What can hang from each mark
V: T
F: H T V X Z
K: R
H: V
Z: F
Y: K P
R: K
T: V
P: F Z
X: F

Known rows, with every way that one mark hangs from another
(P (F (H V) X Z)): [ 0.73 -2.22 -0.78 -0.02  0.29 -0.10  0.36 -3.69 -0.10  0.17  0.39 -3.37
 -1.03 -2.49  3.38  0.59  0.93  2.04  0.79 -0.27 -3.35  0.54 -0.33]
(P (Z (F T))): [ 0.91  1.19 -0.51  0.36  0.99 -0.86 -1.55  0.94 -0.25 -0.20 -0.12  1.12
 -0.69 -1.11 -3.14  0.09 -0.54 -2.11 -3.62  0.86  1.78 -0.56  0.75]
(P (F H X Z)): [ 0.52 -1.03 -0.09 -0.01  0.30 -0.36  0.39 -0.89 -1.68  0.18  0.36 -2.13
 -0.82 -0.09  2.20  0.70  0.62  3.53  1.21 -0.31 -1.52 -0.05 -0.49]
(Y K P): [-2.30  1.90  1.75 -0.34 -1.91  0.56  0.57 -1.08  1.59 -0.26 -0.91  2.54
  0.46  8.20 -4.57  1.10 -2.06  1.51  1.13 -0.72  3.57 -2.38  0.04]
(P (F T V) Z): [ 1.05 -0.31 -0.31 -0.36  0.61 -1.14 -2.02  2.61  0.05  0.11  0.00 -0.06
 -1.11 -5.50 -1.94 -0.48 -0.08 -3.29 -3.23  1.27 -0.73 -1.16  0.25]
(Y K (P (F T))): [-1.02  1.61  2.04  0.25 -1.96  0.01 -1.08  1.03  0.11  0.30 -0.53  3.37
  0.91  1.54 -4.55  0.59 -1.33 -1.73 -1.41  0.21  1.32 -3.99  0.60]
(P Z): [-0.62  1.41 -0.97 -0.44  0.86 -0.45 -0.07 -2.69  1.33 -0.58 -0.84  1.02
 -1.90  5.01 -3.36  0.45 -1.40  0.92 -1.36  0.38  2.61  0.37 -0.57]
(F H (T V) X Z): [ 0.27 -0.64 -0.34  0.90 -0.62  1.01  1.51  2.93 -0.69  0.14  0.37 -0.71
  0.45 -1.41  3.97 -2.19  1.61  0.22  1.21 -0.05 -0.27  1.90 -0.25]
(F (T V)): [-1.18  1.72 -1.28  0.96 -0.41  0.80  0.76  2.52  0.41 -0.76 -0.87  3.08
  1.03  0.83 -1.21 -2.29 -0.06 -3.02 -0.43  0.58  0.76  1.42 -0.31]
(Z (F X)): [-0.28  1.17 -0.50 -0.27  0.71 -0.03  0.16 -1.81 -1.38 -0.38 -0.21  1.00
  0.63  3.62 -1.30  0.66 -0.34  2.01  1.04 -0.87  0.09  0.18  0.06]
(Y (P Z)): [-1.00  1.54  0.06 -1.35 -0.48 -0.60 -0.95 -1.67  1.96 -0.01 -0.90  0.65
 -2.44  5.47 -4.36  0.76 -2.14  1.12 -4.63  0.13  4.97 -1.36  0.36]
(Y K (P (F Z))): [-0.87  1.13  1.89 -0.08 -2.06 -0.58 -0.76 -1.46  0.72  0.13 -0.66 -0.98
 -1.13  2.72 -3.09  1.04 -1.26  2.41 -1.45  0.39  3.11 -3.87  0.40]
(H (V T)): [-1.22  0.97 -2.21  0.66  0.74  0.65  0.89 -5.86  2.72 -0.99 -0.48  1.43
  1.85  1.90 -0.83 -0.64 -0.37 -3.23  1.13  0.76 -0.33  1.96 -0.31]
(X (F T V)): [ 0.58  0.75  0.13  0.15  0.42  0.89  0.78  3.28  0.11  0.04  0.04  1.24
  0.43 -0.85  2.64 -0.28  0.29 -3.50  2.36 -0.55 -1.35  2.60 -0.32]
(F T X Z): [ 0.21  1.78 -0.25  0.79 -0.09  1.15  1.44 -3.99  0.31  0.07 -0.05  0.13
  1.28  3.79  1.81 -0.19  0.69 -0.61  2.28 -0.59  0.37  1.34  0.22]
(Y (P (F (T V) X) Z)): [ 0.47  0.59  0.21 -1.17 -1.17 -0.96 -2.66  2.04 -0.32  0.69 -0.48  0.98
 -2.42 -3.08 -1.97 -1.69 -0.48 -0.67 -7.31  1.23  3.00 -2.49  0.61]
(F H X Z): [-0.12 -0.51  0.05  0.19  0.13  0.69  1.93 -1.78 -0.39  0.07  0.27 -1.61
 -0.12  4.04  2.70  0.61  0.63  3.51  3.16 -1.23 -0.16  1.54 -0.47]
(P F Z): [ 0.03  0.91 -1.00 -0.58  0.93 -1.46 -1.58 -1.67  0.00 -0.46 -0.83  0.54
 -2.65  0.75 -3.76  0.56 -1.37  0.95 -3.31  1.20  1.31 -1.25 -0.59]
(P (F H T V) Z): [ 1.18 -2.27  0.08 -0.26  0.75 -1.21 -1.77  6.18 -0.74  0.49  0.61 -0.67
 -1.28 -7.64 -0.47 -0.32  0.51 -2.20 -2.63  1.02 -2.17 -0.93  0.03]
(Y (K R) P): [-2.73  2.40  1.58  0.18 -0.81  1.18  0.92 -0.88  1.82 -0.53 -0.91  3.07
  1.60  7.24 -7.05  1.46 -2.25  1.33  1.85  0.56  3.07 -2.00 -0.23]
(Z (F H (V T) X)): [ 0.53 -1.96 -0.07 -0.11  1.05 -0.31 -0.04  3.92 -1.66  0.16  1.20 -0.81
  2.42 -4.67  2.15 -0.54  1.36 -0.20  1.94 -0.12 -1.77  0.74  0.22]
(R K): [-2.02  2.20  0.36  0.91 -0.11  0.09  2.53 -6.78  0.60 -0.57 -1.36  1.92
 -0.71  5.23 -2.42  0.45 -0.91  1.86  1.81 -0.82  1.39  0.80 -0.75]
(Z (F V)): [-0.39 -0.24 -0.46 -0.34  0.73 -0.47 -0.37  3.12 -0.61 -0.56 -0.18 -0.66
  0.44 -1.49 -1.42  0.11 -0.28 -0.34 -0.04 -0.23 -0.37  0.04  0.33]
(H V): [-1.42  0.62 -1.61  0.14  0.42  0.74  1.16 -5.10  2.25 -0.90 -0.90  0.91
  0.27  3.98 -1.20  0.35 -0.89 -1.21  1.36 -0.35 -1.00  1.64 -0.47]

Rows
[-0.38  1.00  2.34 -0.57 -2.01 -0.22 -0.57 -3.09  0.05  0.56 -0.36 -1.19
 -0.70  3.93 -1.42  1.12 -0.73  3.91  0.05 -0.31  2.42 -3.80  0.39]	(Y K (P (F X Z)))
[ 1.16 -1.45  0.01  0.53  0.71  0.22  1.09  3.41  0.23  0.08  0.95 -3.11
 -0.12 -3.73  6.23 -0.53  1.33 -0.67  2.57  0.45 -0.54  3.24 -0.62]	(X (F H (V T) Z))
[ 0.12 -0.32  0.00 -0.72  0.70 -0.20 -0.11  1.40 -1.24 -0.15  0.14 -0.74
  0.73 -0.39  0.04  0.20  0.33  1.28  1.32 -0.98 -1.07  0.19  0.30]	(Z (F V X))
[-0.48  1.19  0.19 -0.64 -1.16 -0.80 -0.99 -1.84  0.53  0.07 -0.66 -1.70
 -1.75  1.21 -1.91  0.79 -1.08  1.44 -4.13  0.41  2.68 -2.17  0.60]	(Y (P (F Z)))
[-0.02 -0.02  0.03 -0.47  0.02  0.63  1.38 -2.15  0.63 -0.03 -0.03 -2.82
  0.19  2.04  2.63 -0.13  0.79  1.68  2.86 -0.88 -0.05  1.38 -0.15]	(F V X Z)
[ 0.32  0.85  0.70 -1.79 -0.14 -1.14 -2.12 -1.26 -0.22  0.51 -0.14 -0.58
 -2.29  2.84 -3.19  1.12 -1.47  2.89 -5.22 -0.29  4.46 -2.29  0.96]	(Y (P (Z (F X))))
[ 0.27 -1.96  0.38 -0.30  0.12  0.46  1.64  1.43 -0.26  0.33  0.69 -3.36
  0.10 -0.06  4.06  0.15  1.29  2.75  3.66 -1.16 -1.48  1.66 -0.30]	(F H V X Z)
[ 0.38  0.73 -0.50 -1.04  0.88 -1.17 -1.29 -3.71 -0.62  0.07 -0.53  0.29
 -2.31  1.94 -2.17  0.56 -0.77  2.18 -1.98  0.40  0.67 -1.14 -0.60]	(P (F X) Z)
[-0.57 -1.14 -1.34  0.35  0.70  0.95  1.32 -4.27  1.14 -0.29  0.52  0.74
  2.12  0.78  2.32 -0.36  0.70 -1.07  3.22 -0.30 -2.43  2.27 -0.52]	(F (H (V T)) X)
[ 0.54 -1.82  0.16  0.47  0.44 -0.12 -0.23  7.87 -1.44  0.06  0.86  0.07
  1.74 -5.89  0.52 -0.13  0.88 -2.46  0.36 -0.28 -2.53  0.39  0.61]	(Z (F H T V))
[ 0.29  0.94 -1.17  1.12 -0.56 -0.36 -0.51  1.87 -0.55 -0.47 -0.59 -0.48
 -0.65 -4.47  0.50 -2.24  0.66 -2.01 -2.90  1.70  0.24  0.02 -0.06]	(P (F (T V) Z))
[ 0.42 -0.98 -0.26  0.64 -0.04  0.25  0.07  6.47 -2.61  0.08  0.51  1.40
  1.26 -3.88  1.43 -1.78  1.14 -0.55 -0.41 -0.06 -1.17  0.84  0.20]	(Z (F H (T V) X))
[ 1.68 -2.44  0.59 -0.79  0.60 -0.89 -1.49  4.33 -1.39  0.84  0.89 -0.75
 -0.88 -6.48  1.12 -0.27  0.97 -0.81 -1.21  0.23 -2.76 -0.86  0.02]	(P (F H T V X) Z)
[-1.65  1.46  1.76 -0.55 -1.78 -0.46 -1.00 -0.06  0.34 -0.01 -0.88  2.11
 -0.33  4.03 -5.16  1.17 -1.94  1.44 -1.02  0.10  2.02 -3.96  0.06]	(Y K (P F))
[ 1.48 -1.11 -0.38  1.12  0.36  1.15  1.40 -0.44  1.07  0.19  0.62 -2.03
 -0.62 -2.30  6.11  0.17  1.08 -2.32  1.99 -0.24 -2.25  3.44 -0.21]	(X (F (H V) T Z))
[ 0.32 -1.71 -1.15  0.41  1.09  0.09  0.13 -2.02 -0.27 -0.20  0.90 -0.28
  2.02 -2.84  1.96 -0.17  0.87 -0.76  1.31  0.01 -2.46  1.30  0.18]	(Z (F (H (V T)) X))
[ 1.28 -1.97 -0.48  0.74  0.04  0.37  0.18 -2.54 -0.26  0.47  0.79 -2.20
  0.21 -4.60  4.02  0.01  1.62 -1.12  0.77 -0.03 -4.11  0.53  0.19]	(P (F (H V) T X Z))
[-0.74 -1.46 -0.90 -0.21  0.48  1.05  1.72 -3.32  0.81 -0.13  0.09  0.21
  0.62  2.83  1.92  0.58  0.25  1.17  3.37 -1.40 -2.80  2.02 -0.67]	(F (H V) X)
[ 1.09 -2.10 -1.20 -0.37  1.35 -1.07 -1.39 -3.68  0.52  0.24  0.62 -1.06
 -0.97 -4.64  1.07 -0.22  0.49 -0.50 -1.74  1.37 -1.82 -0.02 -0.47]	(P (F (H (V T)) X) Z)
[ 0.27  0.01 -0.45 -0.21  1.02 -0.28 -0.39  0.30 -0.81 -0.19  0.55 -0.20
  2.31 -2.59  0.65 -0.72  0.81 -1.16  1.26  0.08 -0.51  0.42  0.45]	(Z (F (V T) X))
[ 0.21 -0.88 -1.31  0.67  1.09  0.69  1.22 -1.32  1.26 -0.32  0.45  0.41
  0.38 -0.92  3.94 -0.05  0.29 -2.21  2.45  0.25 -1.93  3.62 -0.97]	(X (F (H (V T))))
[ 0.56 -0.59  0.26  0.47  0.47  0.33  0.29  3.11 -2.29  0.26  0.80  1.62
  2.02 -0.77  0.78  0.39  0.74 -0.32  1.50 -0.88 -1.82  0.44  0.47]	(Z (F H T X))
[ 0.69  1.03  2.70 -0.47 -1.25 -0.47 -1.85  0.27 -0.09  0.90  0.25  1.39
 -0.33  1.84 -3.78  0.67 -0.87  0.64 -2.59 -0.12  3.87 -3.96  1.46]	(Y K (P (Z (F T X))))
[ 0.14 -0.01 -0.24  1.32 -0.13  0.81  1.45  1.31  0.17 -0.13  0.28 -0.28
  1.06  0.64  1.74  0.04  0.66 -1.02  1.58 -0.15 -0.36  1.43  0.04]	(F H T Z)
[ 0.99 -0.38 -0.26  1.22 -0.29  0.76  1.24  5.86 -0.75  0.09  0.27 -1.06
 -1.36 -3.14  5.71 -1.94  1.20 -0.92  0.31  0.48  0.15  3.31 -0.63]	(X (F H (T V) Z))
[-0.20  0.01  2.94 -0.72 -2.08  0.21 -1.14  2.47 -0.29  1.03  0.16  1.45
  1.53 -1.19 -1.72  0.19 -0.15 -1.23  0.46 -0.56 -0.50 -3.78  0.80]	(Y K (P (F T V X)))
